Each row comes from the steps of one walk. Every step used is in the known rows, and no mark comes twice. Write the walk behind each row, first mark first.
In the rows, 128 means zero.
Known rows
liva -> gebu -> lenum -> sazud -> bunuv -> supud: [143 106  82 130 140 112 166 144 129 124 102  89 154 161 139 203 115  55
 170  40 126 132 133 158  98  74 135 144 108  98 184 123 167 133 144 133
 135 176 112 118 108 135 138 153 127  89 106 159  98 229 131 132 161  59
  91  86 130 153 140]
supud -> lenum -> movo -> geduf -> sura: [ 88 111 170 157 202 136 122  62 122 126 119 213  90 117 113 119 144 166
 101 174 112 101  92  96 127 169 133  90 153  92 122 119 116 161 144  83
 152 123 109 141 156  99  33 126 105 170 146  75 147  94 167 111 145  62
 134 188 109 148 143]
liva -> gebu: [147 158 113 116 141 157 121 161 124  98 105 137 117 143 194 132 122 181
 154 111 134 120 157 152 170 139 137 122 137 103 138 146 107 144 127 114
 117 140 143 155 156 137 165  96 103 121 130 159 113 143 135 121 149 144
 175  90 108  57 132]
sabu -> liva -> gebu -> lenum: [136 133 124  99 123 140 140 144 105 169 103  80 153 123 186 108 160 165
 162 105 114 132 184 149 178 109 194 167 134 127 134 199 109 146 107  75
 154 134 136 153 130 165 153  84 127 103  96 145 116 151 134 152 149 127
 121  90 116  84 107]
bunuv -> famon -> liva: [143 131 104 134 129 156 113 139 147 119 166 158 101 129  84 170  99 114
 114 169 159 140 152 123 105  86 124 107 104 117 121 127 142 152  80 166
  91 108 143 115 157 125 114 120 173 143 163 160 136 102 117 179  96 118
 181 105 134 108 104]
geduf -> sura -> lenum -> sabu -> liva -> dosu: [ 43 144 167 110  85 119 165 138 109 155  97 116 117 113 127  86 173 161
 111 148  79 130 127  68 134 127 152 174 152 124  99 174  56 132  91  65
 137 136 126 108 117  87 144  85 139 126 146 101 128 129 149 139 151 194
 134  94 151 138 116]
liva -> supud -> lenum: [134 138 107  93 127 186 150 105 111 130 149 154 123 118 147 141 141 141
 151 126 123 134 139 136 143 110 168 111 136 158 142 192 119 156 125 163
 128 113 105 144 155 136  69 115 128 152 147 149 122  75 143 118 164  87
  85 110 131  89 109]
dosu -> lenum -> sabu -> liva -> supud: [104 117 112 100 144 164 169 143 120 103 114 105 162 141 142  96 161 121
 160 146  91 140 148 121 118 117 138 100 128 131 172 149  85 142  72 136
 110 147  91 128 134  85 122 105 177 105 160 154 108 135 142 134 109 167
  89  98 160 138  98]
sura -> lenum -> gebu -> liva -> supud -> bunuv: [156 161 164  89  89 135 116 168 142 143 156  77 170 178  77 114 134 107
 186 163  92 126 126 145 121 146 126 107 144 131 128 162  81  80  92 121
 134 131 124 144 131 108 164 162 174 152 106 173 132 125  62 165 108 178
  88 160 165 124 152]
liva -> supud -> bunuv -> famon -> lenum: [112 158 136 115 155 183 127 187 171 131 160 140 144 135 112 122  99  96
  88 131 128 114 154 154  83 127 150  80 104 122 107 171 171 176  78 185
 165 148 107 140 168 119  93 113 182 133 100 153 134 111 100 145 105  85
 117 140 104 120  91]
movo -> lenum -> sazud -> bunuv: [126 115  81 158 188  90 117 141 155 117 104 108 130 139 116 133  88 146
 138  74 150 109  81 137 116  99  92 150 122 126 138  36 174 120 183 185
 108 150 134  89 101 109  98 152  59 106 147  74 124 164 141  70 158  97
 104 173 115 161 147]
liva -> supud -> bunuv: [128 182 121  89 167 174 101 160 149 104 143  89 151 185  93 142 112 150
 182 105  88 128 148 155 117 124 144 101 125 121 160 143  82 120  92 168
 139 125  94 130 135  81 127 145 159 136 112 133 135 156  84 131 142 117
  93 128 150 126 136]
liva -> sabu: [113 148 111 130 122 123 126 142 117 112  85 114  98 127 165 103 133 140
 111 104 118 108 123 152 155 110 161 128 119 176 144 137 105 122 145 202
 140 108 127  94 148 114  96 137 117 101 112  79 137  87 135 121 126 103
 159 113 117 147 121]
supud -> liva: [116 152 145 142 126 134  53 117 123 105 112  95 110 120 149 138 136 118
 113 104 100 138 107 135 167 123 127 106 124 134 138  95 127 111 124  86
 123  56 127 169 124  92 144 140 108 147 138 143 145 159  95 111 104 136
 141 124 148 119 129]
lenum -> gebu -> liva -> sabu: [148 141 148 137  51  97 150 153 113 139  93 115 128 115 144  98 183 105
 126 150 137  90  89 135 137 128 120 153 131 177 112 139  96  76 150 141
 133 105 157 107 144 114 129 160 114 129 112 128 137  71 136 159  89 146
 149 134 130 142 140]
sazud -> bunuv -> famon: [115 125  87 124 161 105 108 161 156 106 158 169  98 106 107 197  73 130
 119  93 171 148 143 141  96 117 129 144 155 107 102 125 144 149 121 200
  87 156 117 122 135  72 131 116 125 122 152  94 142 116  90  93 111  52
 162 130 117 149 128]
supud -> liva -> dosu: [ 88 165 134  89  90 124  92 158 120 122 103 130 103 118 143 136 168 139
 110  85 102 125 123  95 141 125 139 148 139 152 126 133  97 128 121  79
 152  83 132 151 112 109 170  82 107 129 126 143 133 130 115 136 137 149
 134  86 134 131 118]
gebu -> liva -> sabu -> lenum -> movo: [137  85 145 122 107  72 136  37  98 120 106 145 122 115 133  83 128 157
 124 157 144  92 140  98 125 189 114 100 132 137  94 196 130 145 156 125
 139  88 204  99  78 194 124 162 120 112 108  68 140  78 174 144 159 132
  97 161  91 157  92]
sura -> lenum -> sazud -> bunuv -> supud -> liva: [106 106 129 145 101  81  88 134 130 111 107  45 133 140 117 180 114  14
 133  63  92 148  85 143 126  79 122  97 118 116 170  87 162 111 129  91
 120  99 121 148  95 105 147 185 138 123 128 164 132 213  77 124 116 117
 103 137 166 167 142]
geduf -> sura -> lenum -> sabu -> liva -> supud: [ 84 135 147 112 112 135 170 123 121 106  97  96 137 159 127 102 141 106
 155 178  58 148 126 105 124 130 145  90 121 123 153 190  73 126  65 113
 120 145  87 125 152  63 113 137 179 127 176 135 118 140 125 140 122 161
  89 129 178 136 106]
geduf -> sura -> lenum -> gebu -> liva: [180 129 207 156  43  86 139 105 122 163 150 141 124 117 122  99 156 112
 118 216 113 133  80 109 145 174  88 136 138 139  84 148 113  52 148  42
 124 128 151 158 159 139 165 159 104 177 135 156 139  87 101 144  85 192
 146 169 154 104 183]
bunuv -> famon -> lenum -> gebu -> liva -> dosu: [128 149 164  97  43 112 170 185 143 172 140 193 133  92 121 120 197 114
  88 153 158 100 126  81  88 162 104 172 135 150  60 176 122 118 123  85
 160 144 153 138 143 141 177  76 119 143 112 173 125  64 146 172 105 153
 143 103 108 125 122]
gebu -> liva: [173 145 167 129 142 132 122  80 132 139 127 158 135 124 143 130 161 143
 117 154  89 120 119 131 120 151  82 129 124 111 117 160 108  81 163 119
 129 130 150 147 143 154 159 151  99 135 120 138 133  86 124  97 102 157
 153 129 147 135 147]
bunuv -> supud: [146 127 123 128 135 146 129  94 149 119 118 155 117 144 150 170 132  75
 127  80 105 136 165 131 108 123 124 103  84 113 167 154 108 135 123 133
 130 145  96 133 149 123 136 152 126 119 117 135 135 156 137 119 138  51
 128  87 127 153 143]
geduf -> sura -> lenum -> sabu -> liva -> gebu: [ 81 143 161 145 112 135 162 153 106 125  86  76 133 133 172  93 140 162
 155 164  94 119 126 124 172 121 150 126 160  77 122 176  74 142  83  49
 108 147 144 139 142  89 149 109 137 131 150 150 116 171 132 139 140 209
 158 111 143  68 121]
sura -> lenum -> sazud -> bunuv -> famon: [116  96  91 134 125  86 115 159 149 112 161 129 112 109  94 185  67 101
 126 115 181 152 123 148 101 119 132 139 145 124 108  80 160 138 131 202
  97 166 116  97 120 110 120 131 140 116 132  94 125 131 105  95 101  91
 163 161 127 160 127]
famon -> bunuv -> supud: [149 155  89 133 137 145 125  90 129 102 122 157 124 160 131 159 115  61
 134 136 125 149 157 132 124  96 117 128  85 109 191 115 129 124 133 150
 129 143  76 143 119 138 143 154 166 111 125 124 166 145 110 138 146  63
 116  77 140 108 143]
gebu -> lenum -> sabu -> liva -> supud -> bunuv: [ 95 164 128  93 147 180 134 158 127 143 125  34 188 170  88 114 146 136
 196 117  71 132 160 142 125 106 172 135 135 116 147 167  63 120  54 131
 143 128  94 124 104  65 123 138 197 118 104 133 124 188 100 157 137 147
  55 118 164 148 102]
gebu -> lenum -> sazud -> bunuv: [137 113  86 149 166 103 133 120 117 127 130  79 146 135 110 168 102 137
 144  72 149 158  99 159 129  92 133 187 122 138 146  55 188 101 181 177
 130 139 116 102  91 129 117 155 101 109 126  97 104 193 133  79 154 110
 105 137 135 155 139]
sazud -> bunuv -> famon -> lenum: [109 134 119 147 164 141 134 167 162 134 156 161 121  97 133 143  79 113
  51 109 151 129 129 147  95 110 126 116 116 118  89 150 218 172 123 192
 137 147 128 134 162 123 104 118 135 124 138 128 134 103 106 100 114  77
 144 142  92 125 103]
sazud -> bunuv: [130 147 100 140 183 107 110 134 139 110 136 128 120 128 118 169  87 168
 124  67 127 156 115 143 128  93 114 157 138 115 136 106 156 114 160 182
  94 126 132 126 125  91 147 154  94 124 169  89 134 146  93  64 158 103
 137 125 133 130 155]
dosu -> lenum -> sabu -> liva -> supud -> bunuv: [ 98 149 130  98 173 186 131 175 130 124 146  49 187 164  89  99 139 150
 184 120  80 123 143 150 114  98 151 111 155 107 165 124  67 132  60 132
 121 136 100 126 106  68 119 120 191 125 112 144 125 174  98 145 115 180
  78 121 160 133 120]
gebu -> lenum -> movo: [151  96 148 106 124 135 105  63 110 169 111 152 115 114 150 112 141 164
 127 135 140 144 183 111 129 195 145 156 108 138 106 163 147 134 126  97
 166  86 133 120  90 186 139 124 142 120 100  94 116 125 169 121 152  89
 113 129  99 172 106]
gebu -> liva -> supud -> bunuv: [146 179 150  83 162 161 114 149 148 119 140  97 169 186  81 143 135 130
 181 130  66 112 135 151 100 124 121 102 133 102 154 174  77  93 105 148
 148 132 115 140 132 103 146 159 159 136 101 155 134 136  79 137 122 144
  91 135 164 138 141]
movo -> geduf -> sura -> lenum: [113 117 168 154 158 106 103  90 125 136 132 170  85 142 133  81  92 133
  88 188  76 156 115 126 174 166 155  65 144 124 138 131 115 132 137 117
 138 160  98 154 180 142  98 128 134 136 136  92 139  71  90 102 111 137
 156 203 138 142 166]
sura -> lenum: [147 118 148 128  99 121  92  98 125 147 146 132 100 128 159  86  88 139
 106 155 104 177 157 143 182 158 155 110 123 154 122 154 121 120 132 147
 118 128 118 139 148 184 154 137 140 123 125 107 130  81  91  94 124 168
 163 154 134 122 146]
bunuv -> supud -> liva: [120 134 140 138 114 130  76 114 136 107 100  96 118 137 149 173 143  42
 125  75  84 131 122 130 132 102 126  82 104 117 164 123 117 123 107  69
 131  81 113 168 127  87 147 156 126 133 123 167 147 184  95 136 105  87
 109 101 152 146 132]
sura -> geduf: [165 104 101  99 196 135 110 107 137 107 123 198  93 140 122 115  74 145
 136  91 106 143 189 142 152 174 129 132 119 124 136 108  96 132 174 143
 132 114  86 122 141 201 148 110  86 137 135 154 121 103 117 107 120 122
 190 117 127 106 131]
bunuv -> famon: [131 131 106 124 136 142 102 132 153 113 155 188  92 105 138 167  98 136
 111 133 168 136 172 135 112 157 136 119 134 125 100 134 108 153 103 177
 114 146 108 129 157  99 122  99 136 132 125 103 142  95 122 114  91  60
 178 122 108 139 115]
famon -> liva -> gebu -> lenum: [170 135 101 107 122 168 140 143  96 164 117 104 135 150 166 127 121 142
 157 130 121 143 178 157 179  88 176 145 115 133 147 183 156 144 108 100
 149 126 152 154 135 201 150  90 151 106 113 200  97 146 117 193 144 147
 122  83 121  77 106]

Write each row's walk
[107 132  96 161 122 216 166  73  82 139 124 134 139 111 140 132 125  85
 128 155 129 142 143 124 153 103 132 143 144 119 138 118 126 145 111 144
 116 135  86 126 103 109  89 140 174 124 138 148 125 141 153 128 153 128
  87  96 139 118 104] | famon -> bunuv -> supud -> lenum -> sabu
[ 90 129 138 144 130 159 149  98 103 168  98  74 162 102 144  89 176 155
 135 135  99 142 156 115 156 118 161 177 129 124 112 142  84 124  86  97
 121 117 109 117 105  86 130 128 156 114 127  98 121 162 162 122 129 166
 113 107 148 147  93] | gebu -> lenum -> sabu -> liva
[148 141 146 100  44  86 165 121 114 146 141 174 141 109 120 103 182 154
 126 145 151 107 126  74 127 176 101 169 153 160  77 176  92 106 153  69
 137 132 176 139 116 157 192  94  86 135 125 142 130  77 151 172 142 180
 107 112 114 105 132] | sabu -> lenum -> gebu -> liva -> dosu
[133 108  81 169 171  77 136  88 119  78 151  87 150 133  94 155  66 160
 137  81 170 146  87 143 131 108 104 142 136 126 136  58 183 125 193 186
  94 140 153  98  89 128 110 170  75 116 148  70 123 183 141  78 177 131
  98 157 123 117 130] | sabu -> lenum -> sazud -> bunuv
[117 117 101  91 125 135 121 163  97 130 145 145 126 122 142 107 150  88
 107 110 115 136 139 127 139  83 131 123 154 147 193  90 141 142 134  80
 151 132 117 177  84 183 163  42 153 101 103 178 136 123  86 169 105 161
 104  70 129 110 141] | famon -> bunuv -> supud -> liva -> dosu -> lenum
[122 117  78 136 151 134 159 140 118 107 149  78 151 139  72 192 110 113
 162  99 153 142  67 143 100  37 122 145 126 130 160  79 194 129 153 192
 100 114 131  90 107 120  70 169 126 140 175 146 103 167 140 119 173 124
  98 126 156 109 122] | famon -> liva -> supud -> lenum -> sazud -> bunuv
[163 132 124 158  87 112 108 160 162 156 117 157 113 110 145  64 137 145
 133 144 188 101 119  98 161 171 105 144 119 178  80  81 117 118 128  99
 100 123 134 130 150  97 126 116  58 146 149 110 151  98 149 145 125 106
 110 178  82 106 156] | movo -> lenum -> gebu
[116 112 127 172 152  76 131 119 126 105 139  80 116 143  95 157  71 131
 122 116 123 158  59 150 128  99 114 145 132 119 144  58 178  93 177 155
 114 147 121 101 115 113 108 172  98 136 154  85 119 180 105  70 149 143
 137 170 153 135 166] | geduf -> sura -> lenum -> sazud -> bunuv
[133 145 143 125 106 112 144 126 115 137  81 121 114 127 158 105 163 115
 113 134  90  91 108 146 129 116 129 129 124 155 135 170  99  91 163 171
 149 118 154 108 141 138 115 155 115 104  99 113 136  59 128 131 100 136
 151 121 136 166 125] | gebu -> liva -> sabu
[187 132 161 146  87 100 126 127 154 178 116 165 139 112 136  83 173 127
 131 173 142  84  98 101 132 168  67 142 131 146  78 131 108  78 150  76
 118 133 162 144 144 134 154 141  66 144 131 146 147  68 136 146  94 152
 111 178 115 128 161] | movo -> lenum -> gebu -> liva
[130 110  96 147 151 107 143 120 147 102 117 106 143 153 111 208 116  59
 147  50 128 138 111 141  78  86 108 134  92 102 182  85 154 123 154 159
 113 159 102 101 113 102 125 180 115 112 128 123 116 211 137  99 153  57
 111 103 143 174 150] | lenum -> sazud -> bunuv -> supud
[152 104 143  77 142 137 147 147 109 166 160 186 128 110 156  87 168 166
  96 127 105 119 136 130 119 125 110 141 166 142 149 140 123 125 164  97
 152 163 147 156 116 213 167  38 109 107  97 164 108  65 119 129  99 201
 132  92 117 131 148] | gebu -> liva -> dosu -> lenum
[199 120 160 160  66  84 147  72 117 133 161 145 157 107 120  99 154 144
 131 183 161 118 105 108 147 181  82 136 143 144  79 147 118  82 163  74
 102 123 180 155 130 153 167 157  82 160 132 137 144  91 138 151 112 180
 106 158 124  88 151] | sabu -> lenum -> gebu -> liva
[129 164 104 121 110 141 104 167 112  85  82  89 130 157 176 160 130  69
 168 107 116 119 138 148 165  85 130  98 130  87 183 126 123 141 107  63
 128 112 133 189 118 123 178 119 148 115 125 209 143 191  90 172 135 125
 128  76 140  57 123] | famon -> bunuv -> supud -> liva -> gebu
[109  77 114  93 196 137 107 129 125 139 130 222 124 119 102  78 166 150
 102 157 152 112 155  90 105 154 128  88 147 118 154  75 129 189 123 124
 137 129 135 128 114 181 114  72 171 102 130 129 118  51 175 162 116 144
 149 160  97 185 118] | famon -> liva -> dosu -> lenum -> movo -> geduf
[127 111 178 136 146 152 114  88 142 143 117 167 122 105 150  91 139 158
  72 151 140 115 145 104 100 185 106 111  80 121  90 148 188 153 127 113
 161  75 148 119 124 175 120 145 138 142 125 109 128 111 183 104 152 112
 139 140  87 141 100] | famon -> lenum -> movo
[120 127 112 171 179 121 143 139 143 107 134  90 150 126 112 150 100 134
  96  83 150 137  69 154 105  88 102 151  97 122 134  46 223 120 180 187
 132 131 130 101 123 123 100 171  95 125 143 106 111 184 146  63 155 127
 131 145 123 128 133] | famon -> lenum -> sazud -> bunuv
[102 145 152 169 226 134 110  88 138  98 116 203  93 147 125 122 125 164
  95 163  89 120  95 118 143 155 131  78 135  97 149  90 104 135 150 112
 141 157  88 153 190  69  63 123  93 150 151  79 149 106 133 102 117  78
 154 177 128 144 168] | movo -> geduf -> sura
[144  84 137 132 138  97 109  22 111 107 138 165 120 117 132  96  99 193
 125 147 168 126 167  90 135 216 113 102 124 125  92 158 136 162 143 110
 120  87 176 116  83 184 132 145 112 132 131  59 140 115 176 118 180 118
 101 156  84 125  99] | sabu -> lenum -> movo
[118  92 122 126 132 130 124 153 107 116 142  94 140 118 136 109 161 132
 118 108 152 118  92 138 130 116 119 139 132 162 165   4 147 123 165  98
 151 122 122 121  91 169 118  69 105 120  94 146  99 166 165 126 104 190
 136 110 126 134 137] | supud -> liva -> dosu -> lenum -> sazud
[106 115 173 118 146 156 106 130 156 152 143 157 128 106 110 115 120 143
  90 148 160 102 159 115  71 183 118 110 107  99  70 153 174 176  92 124
 164  93 147 112 114 143 109 132 172 146  98 105 138 120 154 128 130  89
 137 153  79 153  91] | supud -> bunuv -> famon -> lenum -> movo
[129 119  80 144 145 126 129 160 146 105 162 119 119 132  52 204  88 100
 130 142 178 139 112 132  82  56 108 130 112 106 130  70 181 143 106 188
  83 118 148  89 127 110 102 144 164 137 172 149 125 150 119 165 108 121
 167 120 146 123 109] | lenum -> sazud -> bunuv -> famon -> liva
[122 113 129 167 142 156 142 136 154 113 144 122 140 109 134 130 119 102
  79 149 180 112 106 145  90 140 116 115  74 136 111  53 198 150 146 174
 156 137 106  99 151 148  68 126 130 134 101 116 111 149 191 106 105 111
 161 146 103 132 100] | bunuv -> famon -> lenum -> sazud
[173 123 121 170  66  95 131  86 115 109 174 132 142 107 125  88 111 170
 136 148 213 140 132 104 184 185 124 134 134 177  80 104 128 126 139  98
  84 108 154 141 133 120 141 134  83 161 150 104 149 128 146 154 147 143
 101 155  93  52 141] | sabu -> lenum -> gebu
[149  99 136 154 106 119 113  94 123 117 139  86 125 134 137 106 107 121
 125 159 145 154 111 144 153 158 132 127  97 158 139  51 139 107 159 157
 128 130 106  98 124 179 118 151 125 127 106  98 107 142 157  89 124 180
 168 162 138 136 142] | sura -> lenum -> sazud
[123 107  67 123 142 106 139 183 135 117 140 121 130 119 122 199  84 114
 153  88 192 135 142 160 105 109 147 163 156 112 119  98 171 152 127 175
 119 178 124 113 114 113 123  99 134 102 115 126 106 166 122 124 116  71
 143 127 111 138 111] | liva -> gebu -> lenum -> sazud -> bunuv -> famon
[143 148 147  94  62  94 148 164 143 178 105 185 123 112 134  83 198 144
 125 143 134  85 118  68 115 162  91 177 143 160  76 156  84 100 144  70
 147 143 161 132 126 140 179  83  73 125 121 149 135  60 151 163 126 159
 113 124 108 139 141] | movo -> lenum -> gebu -> liva -> dosu
[137  88 173 111  95 105  86  74 123 151 125 152  97 117 142  91 114 153
 117 171 131 153 167 102 139 207 126 114 114 133 100 157 130 131 119 108
 130  86 146 112 101 192 159 145 154 134 125  92 129  93 141 104 145 145
 157 161 112 158 125] | sura -> lenum -> movo
[105 105 110 150 139  79 127 151 146 106 160 132  94 122  88 188  59 105
 118 134 164 147  91 141  94 119 126 132 151 109 110  87 164 131 135 173
 108 172 114 104 133  91  97 128 133 135 141  89 131 148  96  99 101  81
 162 171 133 150 141] | geduf -> sura -> lenum -> sazud -> bunuv -> famon
[103 120 125 129 142 164 158 173 104 123 101  86 157 115 187  85 158 179
 159 130 125 112 152 140 163 104 141 137 169  86 141 128  89 158  89  72
  98 148 148 145 122 110 158  78 137 107 137 166 106 169 151 137 127 213
 152  82 125  68 110] | dosu -> lenum -> sabu -> liva -> gebu
[133 136 180 151  40  71 158 145 106 151  99 107 107 123 136  81 160  94
 113 184 107 101  68 130 150 129 128 133 142 174 108 163 105  69 150 112
 143 120 156 114 156 124 115 159 115 143 116 127 143  65 107 166  85 162
 145 157 142 137 159] | geduf -> sura -> lenum -> gebu -> liva -> sabu
[ 92 167 111  79 108 150 126 198 143 142 155 145 113 138  63 162 135 142
 131 129 141 115 160  99  87  89 144 152 137 122 110 142 101 158  73 139
 133 120 145 103 122 120 144  74 171 133 126 155 133 110 111 202 133 141
 152  79 128 123 102] | supud -> bunuv -> famon -> liva -> dosu
[129 120 128 130 123 181 147  79 116 160 150 154 121  98 149 163 150 104
 129  91 124 125 144 133 131  94 157 127 129 130 137 186 125 163 133 124
 128 121 110 138 141 147  75 138 115 151 114 139 133 109 153 117 166  51
 100  93 116 107 128] | bunuv -> supud -> lenum
